In the rows, zero is written as 128.
Known rows, with every step that occurs:
vila-vubi-bakov-sobeni: [117 103  99 149 123 110 173  90 137 112 149  95 135  87 112  97 132 114
 146 129  98 127 145 140 158 142 188  89 106 122 108 111  81 113 120  89
 154 148 135  62 109 130 112 183 119 126 127 143 129 156  69 175 197 107
 182 143  62 141  96  90 153]
mafavus-sobeni-ligu-vila-vubi-bakov: [126  96  87 139  96 150 181  98  95 121 158 135 145 132 174 134 111 127
 144  96 102  51 118  74 198  95 241 101 143  76 128 104  69 173  89 132
 167 160  69  91  51  98  84 124 168 146 144 139 161 147  67 128 160 114
 182 121 137 179 157  56 123]
ligu-vila-vubi: [ 99 152 117 144 121 134 157 129 113 114 135 114 107 143 154 111 123 124
 110 123 103  89 127  87 157 132 182  73 154 113  91  85  97 126 124 105
 120 140 100 165  93 138 110 124 138 144 145 119 141 110  92 149 156 121
 143 147 115 159 129 104 110]
biruf-sobeni-mafavus-vila-ligu: [ 95  99 118 119 175  70 113  84 117 209  96 137 144 123 117 127 107 164
 155 143 137 116 130 128 120 144 203 163 155  77  60 179 136 139  84 180
 142  71 183 126 151 145 160 138  99 134 111  79 155 108  68  98 127 134
 113 151 188 122 198 194 164]
bakov-sobeni: [110  89 136 142 126 105 145 146 131 115 142 103 152 106 131 139 131 122
 135 138 113 138 116 134 138 148 149 121 109 111 109 137 115 105 145 123
 144 132 156  95 150  97 110 158 118 135 140 139 114 165 104 149 167 147
 142 136 107 142 113 119 120]
sobeni-ligu-vila-vubi-bakov: [130 124  90 107 108 159 157 106 108 107 166 143 123 123 174 111 127 117
 143 111 107  81 133  87 185 100 220  96 133  98 114  79  58 157 103 105
 130 155  98 105  80 105  99 120 143 170 126 137 147 157  74 144 180 115
 158 132 116 160 139  70 151]
vubi-bakov-sobeni-ligu-zadola: [125  82 123 140 123 108 164 123 147  63 177 158 163  76 126 145 138 122
 160 154 144 102 119 141 151  96 206 117  75  81 117 160  84 146 111 123
 151 138 120  78 134  56  85 197 114 140 113 126 121 227  55 140 218 124
 174 161  95 134 107  81 139]
sobeni-mafavus: [127 153 127 133 138 140 111 115 145 115 144 145 139 150 105 134 153 154
 150 148 124 103 122 136 124 149 164 133 142 114 119 129 147 120 106 128
 131 112 169 186 112 138 151 126 121 117 121 136 136 143  99 156 146 120
 119 108 150  98 144 139 155]
biruf-sobeni: [107 126 143 129 145 111 130 102 129 162 112 107 117 105 141 101 138 126
 145 133 141 118 135 158 105 130 150 162 132 110 110 155 127 132 125 157
 155 101 147 109 147 114 123 105 147 140 139 122 133 114 125 109  96 119
 112 170 138 123 132 139 150]
ligu-sobeni-mafavus-vila-vubi: [128 142 107 176 141  56 112  87 129 163 118 128 138 172 106  90 115 138
 145 129  92  68 156  89 189 148 170 122 185  83 104 123 141  79  76 123
 127 120 121 193  96 134 127 133 109 119 134 126 150 109  72 141 169 106
 178 142 158 142 165 132 116]
mafavus-vila: [134 101 119 119 133  98 139 116 119 174 114 127 126 143 149 131 101 113
 132 123 148 132 135 106 152 125 134 112 135 100 103 138 105 113 128 160
 144  95 108 139 119 119 125 148 103 150 111 104 160 109 133  98 145 142
 140 128 126 143 152 146  90]
vubi-sobeni-ligu-vila: [101  99 138  95 109 129 134 149 111  97 140 165 139 118 160 153 109 143
 133 124 122  75 102 109 180 112 174 154 127  66 101 127 102 170 114 146
 138 151  82  85 113  56  88  93 139 149 148 167 153 173  79 111 180 149
 124 134 169 149 175 112 100]
ligu-sobeni-biruf: [157 145 118 172 112 118  92 160 134 138 130 154 141 142  83 134 125  99
 147 121  81  84 127 131 132 126 100 123 147  93 170 153 180 104  90 133
 139 120  95  70 159  91 123  88 104 103 157 133 152 142  64 147 157 125
 168 126 157 152 125 131  76]
bakov-sobeni-mafavus-vila: [112  86 114 157 161  83 137 102 147 147 150 111 153 136 137 150 119 127
 150 149 108 122 113 123 169 161 177 104 135  72  81 151 114  97 128 152
 160 101 153 174 123 101 123 179  91 137 118 107 146 159  88 151 195 148
 142 104 131 133 155 160 131]
sobeni-biruf: [145 142 115 124 119 145 101 134 128 149 147 149 142 124 112 157 151 115
 149 118 106 101 113 135 109 130 113 101 144 108 143 143 158 124 109 152
 155 122 117 108 154 121 136 102 110 113 139 119 154 129  90 144 153 137
 149 110 168 134 131 136  97]
sobeni-mafavus-vila-vubi: [119 135 100 149 140  97 131  70 121 175 134 122 124 159 144 102 132 153
 148 123 122  97 146 102 173 153 186 100 173  96  75 112 115 101  93 147
 142 119 140 225  89 161 138 153 117 127 121 113 159  96  98 136 174 116
 156 141 134 134 177 135 139]
vubi-vila: [147 105 101 135 127 143 147 118 142 158 140 134 122 111 160  89 110 135
 115 127 114 148 118 132 142 142 138 126 147  97 127 144 147 126 140 151
 136 125 135 114 104  93 142 115 114 131 136 111 153 124 127 124 164 144
 124 121 161 113 147 111 106]
biruf-sobeni-ligu-vila: [ 94 119 145 126 131 138 133 148 109 128 133 123 123 127 194 140 130 127
 151 135 141  79 102 108 144  92 205 143 116  65  95 135 100 155 126 146
 149 103 127  95 147  81 104  88 161 176 131 121 137 139  89  99 118 151
 107 164 157 160 165 122 144]
vila-vubi: [122 144 114 143 113 123 137 105 113 150 135 115 126 117 130 107 143 149
 132 114 112 114 149 106 149 137 149  96 138 141 107 101 116 117 112 109
 137 162 134 156 101 156 122 138 145 125 133 137 128 100 110 141 147 110
 153 154 124 146 139 106 137]
bakov-sobeni-mafavus-vila-vubi: [111 109 102 172 140  76 136  84 125 156 144 101 155 136 136 119 131 146
 146 147  98 105 130 103 193 168 195  85 151  81  76 121 111  80 107 129
 167 122 163 171  99 134 126 194 107 137 134 121 148 125  65 164 223 140
 171 139 114 147 157 127 135]
mafavus-vila-vubi: [143 114 110 139 131  72 149  83 103 195 114 111 118 137 151 101 121 138
 129 101 135 115 149  98 169 134 160  86 173 108  86 113  94 111  92 137
 137 132 112 161  81 152 124 152 127 145 129  99 140  84 144 120 148 125
 167 154 133 159 161 123 120]
biruf-sobeni-mafavus-vila: [ 98 117 131 143 174  96 121  66 138 183 106 108 132 140 147 113 131 137
 157 142 157  98 133 138 138 141 194 149 163  77  81 175 128 125  98 201
 160  57 149 174 129 122 146 116 112 150 114  94 153 101  93 116 138 136
 115 135 171 122 184 166 151]
biruf-sobeni-ligu-vila-vubi-bakov: [ 99 122 110 120 124 143 158  97 113 127 145 120 116  97 179  87 151 125
 160 108 123  66 136 119 155  96 248 117 110  94  92 116  52 161  89 130
 144 136 112  68  99  99  91 108 167 179 129 129 146 141  66 135 147 110
 134 172 131 160 134  79 176]
mafavus-sobeni-biruf: [157 111  99 159 127 139 122 114 112 161 129 149 160 146 131 166 127 122
 139 109 103  66 114 123 130 127 137 121 160  88 144 163 169 138 102 176
 183 126  95  89 112 102 120 100 132  97 156 112 159 107  85 126 148 133
 164 100 165 169 173 123  74]
bakov-sobeni-ligu-vila: [108  97 142 142 113 122 140 194 123  84 172 137 153 114 166 171 131 108
 134 144 103 110  85  89 181 123 187  99  90  70  98 121  88 135 158 102
 150 131 136  88 137  61  86 152 133 159 143 129 118 196  87 133 185 171
 132 138 124 171 147  97 117]
vila-ligu-sobeni-biruf: [146 130 101 147 121  80  93 180 116 156 124 182 148 127  56 150 119 121
 142 118  67  91 120 118 122 130 117 141 155 103 144 150 203 121  79 120
 116 122 132  16 169 119 152 118 101  91 147 110 142 149  24 125 147 122
 172 144 181 144 142 151  70]
biruf-sobeni-mafavus-vila-vubi-bakov: [109 108  88 130 163  91 144   4 134 182 114  97 112 117 144  58 135 130
 169 130 140  95 169 138 140 144 238 136 166  87  82 148  81 130  69 174
 161  92 137 163  86 138 136 122 102 159 110 111 158 111  54 147 157  89
 149 151 144 118 146 128 180]

Rows:
[ 67 151 125 142 135 122 142  70 125  97 133 131 134 137 110 102 106 160
 121 131  88  54 122 112 178 165 217 119 176  85  84  93 103 139  77 130
 138 149 115 189  74 113 112  92 123 129 156 145 160 138  39 164 204 103
 131 127 152 123 172 127 107] | ligu-vila-vubi-sobeni-mafavus
[141 125  94 127 113 142 149  62 131 133 135 109 117 103 116  83 145 124
 144 114 113 114 158 135 149 123 170 103 126 140 129  97  91 137  94 104
 128 152 119 106  83 133 124 143 129 127 118 139 142 127  95 169 158  95
 163 137 112 127 100  97 155] | vila-vubi-bakov
[138  50  90 117 110  69 156  87 106 145 167 112 149 100 160 127 131 128
 172 118 116 109 143 108 203 118 211  98 110  75  83 122  60 123 114 131
 174 144 136  69 106 100  96 202 127 161 115 129 144 163  79 146 199 139
 188 140 102 165 147  88 146] | mafavus-vila-vubi-bakov-sobeni-ligu
[109 143 118 121 101 137 137 156  94 122 158 137 124 143 179 135 140 146
 135 115 109  78 120  72 175 117 208  91 146  99 100  76  96 140 110  93
 140 149 105 145 101 119 108 124 172 157 144 138 138 133  94 131 174 141
 146 171 132 172 164  85 139] | sobeni-ligu-vila-vubi
[135 118 109 151 126 130 113 151 136 125 158 121 159 104 120 164 145 101
 151 145  87 114 106 147 131 147 138  89 118  87 123 164 147 100 132 144
 181 124 151  56 158  92 126 136 105 106 145 122 144 170  60 158 202 156
 157 129 129 147 119 128  97] | bakov-sobeni-biruf
[127  96 130 154 111 117 141 134 110 126 150 183 156 127 167 185 127 153
 135 128 160  57 108  95 161  80 202 142 133  79 106 171 142 166  92 157
 176 138 103 132 120  83  80 158 145 122 142 104 140 166  87  88 150 122
 159 154 157 163 186  63 103] | mafavus-sobeni-ligu-zadola
[ 89 136  91 158 139 139 172  88 147  80 175 115 138 119 108 104 146 112
 144 159  68  89 117 116 185 162 247  80 119  83  98  90  82 121 112  92
 131 128 122 151  79 110 111 168 111 136 131 121 144 175  19 195 228 111
 164 121  87 131 101 106 143] | ligu-vila-vubi-bakov-sobeni-mafavus
[ 95 109 116 145 103 119 154 153 103  95 171 118 153 118 172 144 145 141
 140 126  86  89 100  81 197 131 226  82 111  71  80  91  78 122 131  84
 159 153 138 124 118  92  87 156 159 156 144 130 116 174  68 152 204 157
 167 171 109 187 154  83 129] | bakov-sobeni-ligu-vila-vubi
[117  99 152 124 128 131 105 131 111 152 120 130 136 112 167 126 156 151
 167 120 151  98 131 142 130 108 178 162 117 102 113 157 112 145 117 160
 172 118 161  79 157 107 111 114 167 148 129 123 126 138 127 101 109 135
 119 178 171 140 170 117 179] | biruf-sobeni-ligu
[121 137 118 156 143  71  89 152 138 136 126 164 164 151  54 137 108 153
 133 142  80  99 125 103 142 140 163 167 147 102 130 135 198 118  86  93
  96 118 151 112 139 141 155 129 109  92 130 109 123 179  44 138 151 109
 141 145 170 115 163 158 137] | vila-ligu-sobeni-mafavus
[106 131  87 121 125 144 184  83 135 103 146 118 105 125 131  89 114 106
 125 114  97  98 129 110 160 114 208  77 140 119 119  88  70 145 111 106
 108 139  81 119  76 122 114 126 119 145 129 125 139 136  67 157 170  98
 161 132 103 148  92  97 126] | ligu-vila-vubi-bakov
[129  77  90 134 156  89 155  70 155 120 163 122 143 128 113 124 112 101
 160 156 114 120 125 131 166 142 202 107 114  72 106 151  93 110 119 157
 147  98 138 117  99 104 120 181  70 140 110 116 163 176  48 169 216 127
 155  81 115 114 131 147 140] | vubi-bakov-sobeni-mafavus-vila
[176 109  87 162 123 104 110 157 132 177 137 188 134  99  90 122  93 148
 125 119  47 106 120 131 131 141 124 146 160  73 143 177 228 110  97 149
 123  95 122  24 162  91 148 103  85  93 149  92 171 151  20 125 182 143
 170 141 214 136 168 141  55] | vubi-vila-ligu-sobeni-biruf
[128 117 134 141 132  73 112 180 120 145  99 159 150 128  68 131 102 143
 126 133  76 122 126 109 141 131 124 162 129 118 126 151 173 126  98  90
  91 121 125  55 160 136 130 143  99 101 137 118 114 160  68 121 119 111
 162 153 146 137 146 132 102] | vila-ligu-sobeni
[147  91  67 127 125  93 157  66 124 156 164 108 133  94 115 117 133  80
 165 117  89 102 136 124 161 134 169  52 139  70  99 141  85 104  93 161
 184 131 117  57  98 107 123 172  92 135 132 107 178 137  39 173 226 135
 207 130 108 164 114 119  86] | mafavus-vila-vubi-bakov-sobeni-biruf
[151 103  85 103 132  90 164  52 117 171 120 111 111 118 143  85 110 110
 149 112 137 124 161 108 162 120 173  87 148 111  94 117  76 123  98 140
 141 136  95 130  69 126 120 166 105 147 117 111 155  96  98 140 153 104
 176 142 114 149 131 110 126] | mafavus-vila-vubi-bakov
[117  94 119 149 119 136 149 158 106 116 141 156 151 154 188 173 111 134
 117 114 119  66  86  71 187  93 197 127 138  66 132 132 112 174 125 149
 152 136  64 114 100  74  82 109 172 148 154 127 148 159  85  94 137 152
 150 113 146 181 176  85  87] | mafavus-sobeni-ligu-vila
[133 125 128 111 126 129 105 119 125 146 121 152 150 105  96 143 133 135
 149 109 109  78 118 162 123 138 120 141 155  85 132 166 161 135  99 189
 171 149 108  68 135  81 128  81 111 111 163 156 176 140  61 147 182 132
 146 112 182 123 163 139  82] | vubi-sobeni-biruf
[112 113 114 161  95 136 150 123  81 149 138 138 152 145 203 148 119 154
 119  90 103  55 110  57 209 117 220  94 156  78  96 125  99 158  94 134
 171 161  94 137  89 115  85 126 188 148 160 129 143 124  91 117 135 130
 171 145 156 195 189  69 100] | mafavus-sobeni-ligu-vila-vubi
[123  88 105 127 133 117 160 105 156  89 156 111 147  87 105 113 129  93
 146 146 100 142 125 147 142 126 164 124  85 105 138 132  90 129 142 116
 146 135 133  53 129  96 112 163 110 134 129 132 137 193  80 164 176 128
 163 100  72 128  76 120 135] | vubi-bakov-sobeni
[129 123 103 161 138  91 106 131 152 156 129 179 145 126  89 109  93 167
 123 134  58 119 119 134 157 157 164 176 160  78 122 158 212 118 104 115
 103  99 150  92 137 110 163 123  85  99 128 109 149 179  55 129 184 126
 135 132 201  95 179 137 113] | vubi-vila-ligu-sobeni-mafavus
[118  91 136 146 103 104 117 166 116 103 167 132 169 105 143 161 150 142
 146 133 119 125 108 116 169 124 177 126  88  89 114 138 108 119 144 111
 168 151 175  85 151  98  93 163 153 142 133 147 113 188  99 138 167 159
 147 148 118 151 150 103 154] | bakov-sobeni-ligu
[117  81 104 107 114 136 166 156 129  74 179 127 152 104 156 149 125  90
 157 147 103 110  93 104 176 106 210 106  72  73 128 113  57 146 135 108
 135 130 115  51 119  53  91 158 117 169 129 135 135 225  62 156 197 145
 150 111 102 156 106  88 138] | vubi-bakov-sobeni-ligu-vila
